What can hang from each mark
K_372: K_764
K_545: K_582 K_764 K_906
K_30: K_453
K_352: K_436 K_849
K_271: K_450 K_453 K_906
K_764: K_372 K_545 K_854
K_582: K_453 K_545
K_906: K_271 K_545
K_436: K_352
K_450: K_271
K_849: K_352 K_582
K_453: K_30 K_271 K_582
K_350: K_854

Every row comes from one small tree of marks. Brackets hold a mark, then the marks that hang from it, in the order of their numbers. Every link used is in the known rows. Which tree was each row made from?
In the rows, zero is written as 128.
Known rows
{K_372 {K_764 {K_545 K_582 {K_906 {K_271 K_450}}} K_854}}: [157 144 120  84 127 166 136 131 151 155 126 132 191 126 146 153 131 112
 132 184 169 160 189 135 172  66 168 123 119 117 142 107 136 116 119 162
 107 146]
{K_849 {K_352 K_436} {K_582 {K_453 K_271}}}: [174 117 168 166  60 129 152 138 127 139 179  79 127 124 164 134 121  42
 209 128 114 109  97 135 118 154 155  52  94 149 153 152  93 103  64 121
  78 126]
{K_906 {K_271 K_450 {K_453 K_30}} {K_545 K_582 K_764}}: [132 134 133 116 134 197 138 180 152 156 150 110 203 111 156 123 115 137
 107 166 170 161 173 141 126  96 154 103 128 137 138 110 134 125 129 184
  81 131]
{K_450 {K_271 {K_453 K_30 K_582}}}: [170 128 129 130 115 173 128 136 159 185 150 125 185  94 174 120 163  68
 176 156 119 151 136 166 115 123 194  73  90 116 146 121 127 109  87 145
  93 107]
{K_372 {K_764 {K_545 {K_582 K_453}} K_854}}: [154 135 141 114 113 140 154 157 150 129 134 127 175 128 154 147 131  90
 163 183 129 152 151 147 168 108 187 108  98 111 146 116 149 105 120 138
 121 142]
{K_30 {K_453 {K_271 K_450}}}: [143 151 148 103  82 146 162 122 150 152 162  84 169 119 133 133 116  87
 169 127 148 130 110 165 144  94 174  61 124 141 145 133 136  84  96 133
  90 121]
{K_372 {K_764 {K_545 K_582 {K_906 {K_271 K_453}}}}}: [156 127 119 101 116 181 134 150 147 167 119 125 209 117 165 133 129  97
 154 198 164 148 170 154 177  94 193 121 113 136 157 110 135 124 125 160
 106 157]
{K_30 {K_453 {K_271 K_450 {K_906 K_545}}}}: [134 164 128 123  96 153 168 134 142 161 158  78 166 129 134 136 121  88
 147 122 154 136 132 158 149  74 153  74 136 151 145 129 125  92  98 150
  94 113]
{K_350 K_854}: [155 138 140 112  91 146 168 149 165 168 149 115 150 119 152 113 124  51
 199 151  90 126 122 165 148 110 180  71 112 139 146 129 154 101 113 136
 110 137]
{K_30 {K_453 {K_582 K_545}}}: [143 144 161 126  92 151 131 125 169 158 139  86 136 114 164 131 124  85
 177 129 106 134  87 165 146 114 197  74 110 113 146 127 127  80  91 139
 110 122]
{K_849 {K_352 K_436} {K_582 K_453 {K_545 {K_764 K_372}}}}: [172 103 169 171  69 126 154 165 130 139 167  66  86 126 170 140  78  66
 205 136 116 105  82 124 105 144 159  96  94 128 140 160 108  88  53 144
  79 143]
{K_545 K_582 {K_764 K_854} K_906}: [135 131 133  87 115 146 155 148 157 160 135 119 185  92 140 116 129 119
 166 190 153 149 162 123 162  67 185 101 106 116 144 152 164  85  93 159
  67 153]
{K_906 {K_271 K_450 {K_453 K_582}} K_545}: [145 140 126 127 109 210 128 157 141 163 136 112 183 118 170 135 156  94
 118 120 133 143 164 165 125 107 141  90 122 133 136  82  92 132 131 174
 116 114]
{K_545 K_582 {K_764 K_372} {K_906 {K_271 K_450}}}: [136 118 116  77 103 179 145 161 145 163 131  95 178  99 135 127 105 129
 125 186 182 131 174 128 158  54 170 113 130 118 137 141 151 103 106 181
  58 165]
{K_764 K_372 {K_545 K_582 K_906} K_854}: [147 113 103  96  97 165 169 136 134 142 121 135 163 105 162 145 158  91
 144 189 147 152 155 122 179  62 193 120 109 104 127 133 147 103  85 162
  83 144]
{K_764 K_372 {K_545 {K_906 {K_271 K_450}}} K_854}: [164 122  94  92  87 177 162 115 119 150 135 126 147 128 149 166 145  95
 119 152 154 146 158 129 169  54 153 126 119 110 123 107 130 117  89 171
  99 142]
{K_436 {K_352 K_849}}: [155 118 138  90 113 157 124 174 149 152 137 112 169 121 160 144 153  87
 144 143  95 118 113 186 158 110 180  92 138 139 149 100 143  89 144 116
  76 126]
{K_545 {K_582 {K_453 K_271}} K_906}: [126 113 131 107  72 146 169 169 157 145 140  97 174 106 146 109 124  99
 165 178 140 121 143 141 162 108 173  76 103 119 140 153 139 102 113 132
  59 140]
{K_849 {K_582 {K_545 {K_906 K_271}}}}: [176 137 156 122  92 166 151 132 149 163 145  92 139 129 164 139 115  71
 178 138 119 121 117 136 138 107 153 110 108 112 148 115  97 103  78 154
 108 131]
{K_849 K_352 K_582}: [193 145 174 134  89 155 140 123 129 152 164  94 151 110 165 143 136  29
 200 136  99 124 113 134 125 145 179  80  85 134 157 141  95  96  68 136
  98 122]
{K_450 {K_271 {K_453 K_582}}}: [163 132 130 122 110 170 129 141 151 191 138 112 189  95 167 125 170  58
 185 148 112 133 143 176 118 114 190  77  90 116 151 113 122 107  89 141
 108 106]
{K_764 K_372 {K_545 {K_906 {K_271 {K_453 K_582}}}} K_854}: [162 110  83 123  81 190 151 119 124 156 118 136 156 106 179 147 180  85
 128 154 145 147 160 135 162  66 173 118 106 114 126 106 118 126  77 182
 103 142]
{K_352 K_436 {K_849 {K_582 {K_545 {K_906 K_271}}}}}: [168 115 153 128 111 163 123 145 149 167 141 104 126 145 171 149 124  93
 178 130 124 108 105 144 142 121 138  93 142 147 153 112 108 106  90 123
  76 150]
{K_849 {K_352 K_436} {K_582 {K_545 {K_764 K_372} K_906}}}: [176 106 155 150  80 140 146 139 129 165 155  80 102 115 175 131  91  67
 205 152 141 119  97 115 118 113 173 109 107 134 143 166 105  85  41 162
  61 152]
{K_582 {K_453 K_30}}: [161 120 154 123  82 152 163 158 155 132 172 113 144 130 154 127 105  84
 169 152  99 137 101 156 151 146 162  69  96 124 144 131 148 105 120 124
  90 137]
{K_453 K_30 K_271 {K_582 {K_545 K_764 K_906}}}: [142 101 129 145  82 154 152 129 160 158 157  90 145  92 178  89 108 104
 158 164 147 161  95 139 110  95 203  82 108 107 110 181 123  78  70 175
  60 137]
{K_453 {K_271 K_450 K_906}}: [147 144 129 103  92 154 174 148 146 156 164  77 176 120 135 127 120  80
 164 131 131 127 145 161 124  63 142  64 117 141 132 151 120  88  96 139
  93 113]
{K_352 K_436 {K_849 K_582}}: [174 119 167 127 113 157 132 143 140 154 155 117 150 131 170 144 145  73
 198 131 110 113 104 159 137 136 160  68 136 163 157 121 118  93  97 110
  79 147]
{K_450 {K_271 K_453 K_906}}: [165 151 120 113 120 159 151 156 149 197 145  98 189 115 147 135 149  61
 187 149 117 122 160 171 132  83 156  87  96 136 164 119 135 107  86 133
 110 106]
{K_582 {K_453 K_30 K_271} {K_545 {K_764 K_372} K_906}}: [142  90 121 148  57 135 193 172 150 135 162  81 108 119 160 106  67 109
 158 167 154 131  87 131 129 104 170 112 105 107 113 174 147  88  75 167
  54 153]
{K_545 {K_764 K_372 K_854}}: [159 125 129 114  97 148 167 148 134 144 149 112 151 113 149 129 130  84
 170 152 134 141 121 140 148  73 182 100 108 122 139 134 160  90  75 166
 101 151]
{K_450 {K_271 {K_906 {K_545 K_582 {K_764 K_372 K_854}}}}}: [143 150 102 128 141 149 154 163 134 179 134  98 171 114 141 140 155  80
 141 168 150 146 171 132 149  52 174 116 118 111 148 122 153 107  74 174
  99 115]
{K_453 K_30 {K_271 K_450} K_582}: [152 120 138 127  89 173 147 124 158 143 168 107 171  93 168 111 138  89
 145 143 133 160 122 154 103 102 184  47 113 121 113 157 109  90  94 154
  71 115]
{K_372 {K_764 {K_545 {K_906 K_271}} K_854}}: [174 140 116 104 113 162 138 112 133 160 133 134 173 138 154 151 135  82
 151 169 150 157 153 142 186  81 176 124 115 124 151  95 139 119 106 160
 126 154]
{K_271 K_450 {K_453 K_30 K_582} K_906}: [158 138 127 120 110 191 151 154 173 164 152 113 181  94 170 122 136 107
 152 145 118 144 175 162  96  82 142  67 103 145 127 151 110  95 104 155
  79 116]

Which tree is each row?
[153 129 144 105  97 190 145 155 161 161 142 115 189  91 169 124 145  92
 167 136 114 132 158 177 100 106 161  70  99 133 129 129 105  95 117 146
  96 117] => {K_271 K_450 {K_453 K_582}}
[129 162 127 123  98 143 169 136 135 162 164  67 167 122 130 130 103 103
 146 131 168 137 131 156 141  67 161  84 137 154 141 143 138  80  93 164
  85 126] => {K_30 {K_453 {K_271 K_450 {K_906 {K_545 K_764}}}}}
[132 146 135 118 122 169 166 185 162 142 156  99 164 126 144 137 107 116
 121 159 127 144 172 142 136  95 129  87 122 131 132 137 131 105 136 148
  76 117] => {K_271 K_450 {K_906 {K_545 {K_582 {K_453 K_30}}}}}
[135 150 133 117 125 169 153 174 149 161 137  98 182 122 153 125 142  84
 147 159 118 143 154 147 164  84 163  84 123 135 153 125 131 105 119 150
 103 122] => {K_271 {K_906 {K_545 K_582}}}
[179 132 165 159  59 136 162 139 126 132 173  76 137 114 159 139 126  31
 196 128 106 109 108 134 116 159 163  71  76 131 147 150  91 101  65 131
  86 119] => {K_849 K_352 {K_582 {K_453 K_271}}}
[155 102 165 156  87 134 154 171 150 136 159  87 115 142 169 140 116  81
 194 119 108  96  82 157 114 147 141  75 127 145 139 135 106  90  86 105
  75 134] => {K_352 K_436 {K_849 {K_582 {K_453 K_271} K_545}}}
[167 119 117 113  89 158 170 128 120 134 141 128 147 123 163 154 157  64
 155 152 120 150 119 143 164  80 187 109 105 110 128 116 141 102  79 153
 120 133] => {K_764 K_372 K_545 K_854}
[139 110 153 135  77 130 183 174 161 128 183  71 127 125 145 118  54 117
 157 145 135 134  94 149  93 116 152  88 103 107 108 167 138  76  96 145
  73 124] => {K_582 {K_453 K_30 {K_271 K_450}} {K_545 K_764}}
[136 110 130  95  82 155 161 149 139 145 138 112 172 108 153 136 119  98
 155 189 127 134 141 146 175 118 191 105  99 111 133 142 143  98 126 132
  75 145] => {K_764 {K_545 {K_582 K_453} K_906}}
[154  98 151 149  81 137 158 164 151 147 151  93 114 139 171 135 113  90
 193 129 123  95  94 149 124 139 138  85 129 145 137 141 107  91  86 112
  56 145] => {K_352 K_436 {K_849 {K_582 {K_453 K_271} {K_545 K_906}}}}
[173 124 158 160  54 131 169 146 139 141 162  66 109 118 165 131 101  47
 194 135 115 105 102 122 111 147 151 100  77 113 135 161  83  94  56 138
  74 120] => {K_849 K_352 {K_582 {K_453 K_271} {K_545 K_906}}}
[146 150 111 117 118 164 177 163 129 153 150  99 151 124 139 143 120 102
 128 138 148 143 171 139 131  45 133 114 128 135 125 130 135  92  96 181
  99 130] => {K_271 K_450 {K_906 {K_545 {K_764 K_372 K_854}}}}
[139 148 121 121 101 164 175 156 134 156 160  84 175 127 142 128 128  79
 142 129 140 139 147 158 128  70 140  78 128 145 129 135 111  97 105 155
  98 109] => {K_453 {K_271 K_450 {K_906 K_545}}}
[146 146 121 134 130 151 148 169 151 171 152  99 167 127 146 137 135  81
 141 170 124 146 156 145 150 109 161  92 109 113 152 121 146 116 108 142
  87 106] => {K_450 {K_271 {K_906 {K_545 {K_582 {K_453 K_30}}}}}}
[159  95 159 152  92 139 154 183 141 136 152  89  99 136 172 146  99  92
 189 132 118  94  84 150 118 138 152 102 131 142 137 139 129  84  84 128
  69 160] => {K_352 K_436 {K_849 {K_582 K_453 {K_545 {K_764 K_372}}}}}
[144 110 130 128  84 169 154 130 173 154 155  98 144 100 173 106 114 106
 146 149 141 157 117 143  97  91 172  75 113 103 101 168 101  84  84 162
  58 114] => {K_453 K_30 {K_271 K_450} {K_582 {K_545 K_906}}}
[143 120 133 103  94 169 142 159 166 148 145 113 165 122 146 126 114 119
 133 183 137 136 149 128 179 117 158  83 109 115 151 126 148 126 128 142
  64 152] => {K_545 {K_582 {K_453 K_30}} {K_906 K_271}}
[180 112 166 174  64 133 152 133 133 135 190  90 124 123 171 128 114  51
 200 138 119 125  90 123 113 162 159  48  93 149 147 159 100 106  61 126
  63 130] => {K_849 {K_352 K_436} {K_582 {K_453 K_30 K_271}}}
[127 133 138 106  90 145 173 184 163 137 153  75 178 112 132 128 115 103
 155 157 127 116 161 153 132  88 144  63 107 125 133 157 130  94 115 128
  78 117] => {K_545 {K_582 {K_453 {K_271 K_450 K_906}}}}
[158 114 142 127  86 143 149 176 140 132 148  95 155 116 165 145 152  73
 152 131 104  99 114 174 130 129 164  91 128 139 140 112 116  91 120 121
  68 119] => {K_436 {K_352 {K_849 {K_582 {K_453 K_271}}}}}
[174 129 173 168  62 128 166 152 139 130 169  59 113 121 165 138 104  38
 198 122  98 106  89 132  99 156 156  87  75 112 137 154  83  93  55 131
  95 108] => {K_849 K_352 {K_582 {K_453 K_271} K_545}}
[156 149 130  95 107 177 170 171 159 169 150  98 188 114 146 135 122  96
 171 137 118 120 175 171 114  72 123  81 106 153 141 135 119  95 112 137
  99 117] => {K_271 K_450 K_453 K_906}
[180 126 185 150  94 139 134 136 144 157 165  82 116 129 174 140 109  49
 216 129  98 122  84 133 111 139 163  77  99 132 152 141  90  92  56 127
  94 119] => {K_849 {K_352 K_436} {K_582 K_545}}
[174 127 157 119 108 162 148 150 153 156 136 106 137 123 170 143 129  75
 182 138 107 109 111 147 130 130 160 115 117 127 141 131 108  84  88 126
  77 139] => {K_352 {K_849 {K_582 {K_545 K_906}}}}
[157 119 112 104  89 152 171 139 132 157 140 121 146 105 149 123 127  95
 166 167 155 139 137 129 162  63 177 117 112 123 137 142 161  90  76 174
  76 164] => {K_545 {K_764 K_372 K_854} K_906}
[139 129 105 145  91 156 180 163 117 154 153  77 162 120 152 113 128  69
 149 145 153 137 123 148 144  64 173  93 129 145 133 147 134  98  81 180
  96 137] => {K_453 {K_271 {K_906 {K_545 {K_764 K_372}}}}}
[140 123 108  96 106 164 148 152 145 157 123 112 169 103 142 130 137 121
 133 185 171 140 167 113 176  47 174 115 119 112 145 130 162 113  85 182
  74 165] => {K_545 K_582 {K_764 K_372 K_854} {K_906 K_271}}
[165 113 145 159  95 143 155 157 147 141 173 100 130 137 167 139 129  87
 181 132 119 109 109 149 124 132 134  57 131 171 145 149 119  97  85 112
  55 144] => {K_352 K_436 {K_849 {K_582 {K_453 K_30 {K_271 K_906}}}}}
[187 138 174 147  72 144 152 141 130 136 168  86 132 116 159 149 120  35
 197 133  90 109 114 135 126 168 159  80  75 128 154 140  98 100  80 126
  95 126] => {K_849 K_352 {K_582 K_453}}
[165 123 156 115 114 152 132 174 156 146 135  98 145 122 174 150 141  80
 158 132  91 111 103 174 126 116 170 111 131 125 142 103 113  81 117 124
  82 113] => {K_436 {K_352 {K_849 {K_582 K_545}}}}
[158 118 156 136 102 166 133 137 174 149 153 107 137 110 185 115 124  86
 163 147  93 160  89 152 119 124 193  70 101 101 125 142 118  89  93 148
  97 121] => {K_453 K_30 {K_582 K_545}}
[169 131 178 143  78 141 173 165 154 132 158  84 122 130 163 141 101  64
 196 128  88 110  98 149 117 145 152  98  90 106 139 126 102  89  88 131
 114 120] => {K_849 {K_582 K_453 K_545}}
[137 104 110 144  74 147 165 138 148 153 132  90 132  93 172 104 136  91
 160 147 149 140 114 134 118  61 190 101 106  98 108 165 120  82  50 184
  79 135] => {K_453 K_271 {K_582 {K_545 {K_764 K_372 K_854} K_906}}}
[155 113 157 137 106 158 134 139 167 151 159  97 140  99 178 109 104 101
 163 156 110 161  88 149 111 115 203  80 103 103 121 160 132  75  87 163
  87 134] => {K_453 K_30 {K_582 {K_545 K_764}}}
[134 105 121 100  81 157 173 142 144 136 158 110 174 104 151 129 107 116
 134 190 155 150 148 138 146 106 179  94 108 113 112 162 135  94 116 141
  49 133] => {K_764 {K_545 {K_582 {K_453 K_30 {K_271 K_450}}} K_906}}
[147 108 143 134  90 160 143 156 150 152 137  84 132  99 174 115 117  82
 168 145 112 136  96 156 119  97 203  95 106 100 121 150 126  77  82 171
 102 140] => {K_453 {K_582 {K_545 {K_764 K_372}}}}
[171 113 151 123 101 152 139 172 151 131 152 115 145 119 173 150 140  88
 145 143  96 116 113 167 134 144 164  96 127 137 144 108 128  91 131 122
  59 126] => {K_436 {K_352 {K_849 {K_582 {K_453 K_30}}}}}
[141 119 142 120  79 124 178 167 159 144 150  94 115 128 143 127  81 115
 174 152 121 124 116 135 138 103 146 119  93  99 128 142 150  83  94 145
  89 143] => {K_582 K_453 {K_545 {K_764 K_854} K_906}}
[156 111 137 147 102 157 147 142 164 139 149 111 121 102 182 116 124  99
 152 152 118 164  99 133 113  90 195  94 103  94 116 153 136  84  64 178
  90 135] => {K_453 K_30 {K_582 {K_545 {K_764 K_372 K_854}}}}
[142 132 131  82 107 176 131 147 158 169 129 108 188 113 144 127 136 104
 146 177 140 134 157 136 185  87 172  87 119 119 160 118 139 120 119 147
  83 146] => {K_545 K_582 {K_906 K_271}}
[159 157 120 122 128 156 144 147 131 191 148  96 171 133 142 140 147  54
 159 145 120 140 146 160 152  89 164  96 117 124 159 107 133 111  97 145
 115 103] => {K_450 {K_271 {K_906 K_545}}}
[157 136 125  98 121 153 147 135 150 152 123 140 189 118 158 138 139  92
 163 197 153 162 166 137 180  80 198 122 107 118 146 123 148 102 111 153
 103 150] => {K_372 {K_764 {K_545 K_582 K_906} K_854}}
[126 124 136 117  97 139 173 180 162 135 172  74 175 100 131 115  84 130
 144 177 152 137 154 138 118  85 161  70 109 128 124 184 154  81 104 150
  51 136] => {K_545 {K_582 {K_453 K_30 {K_271 K_450 K_906}}} K_764}
[146 114 140 136  78 126 182 184 151 126 149  87 103 133 150 136  89  99
 170 139 110 120  99 141 128 102 154 116  95  95 126 137 152  87  83 152
 107 138] => {K_582 K_453 {K_545 {K_764 K_372 K_854}}}
[154 127 122 149  92 164 149 126 157 155 162  96 166  97 171 105 150  75
 155 147 119 156 121 151 124  86 184  42 109 134 128 166 116  94  76 158
  81 121] => {K_453 K_30 {K_271 K_906} K_582}
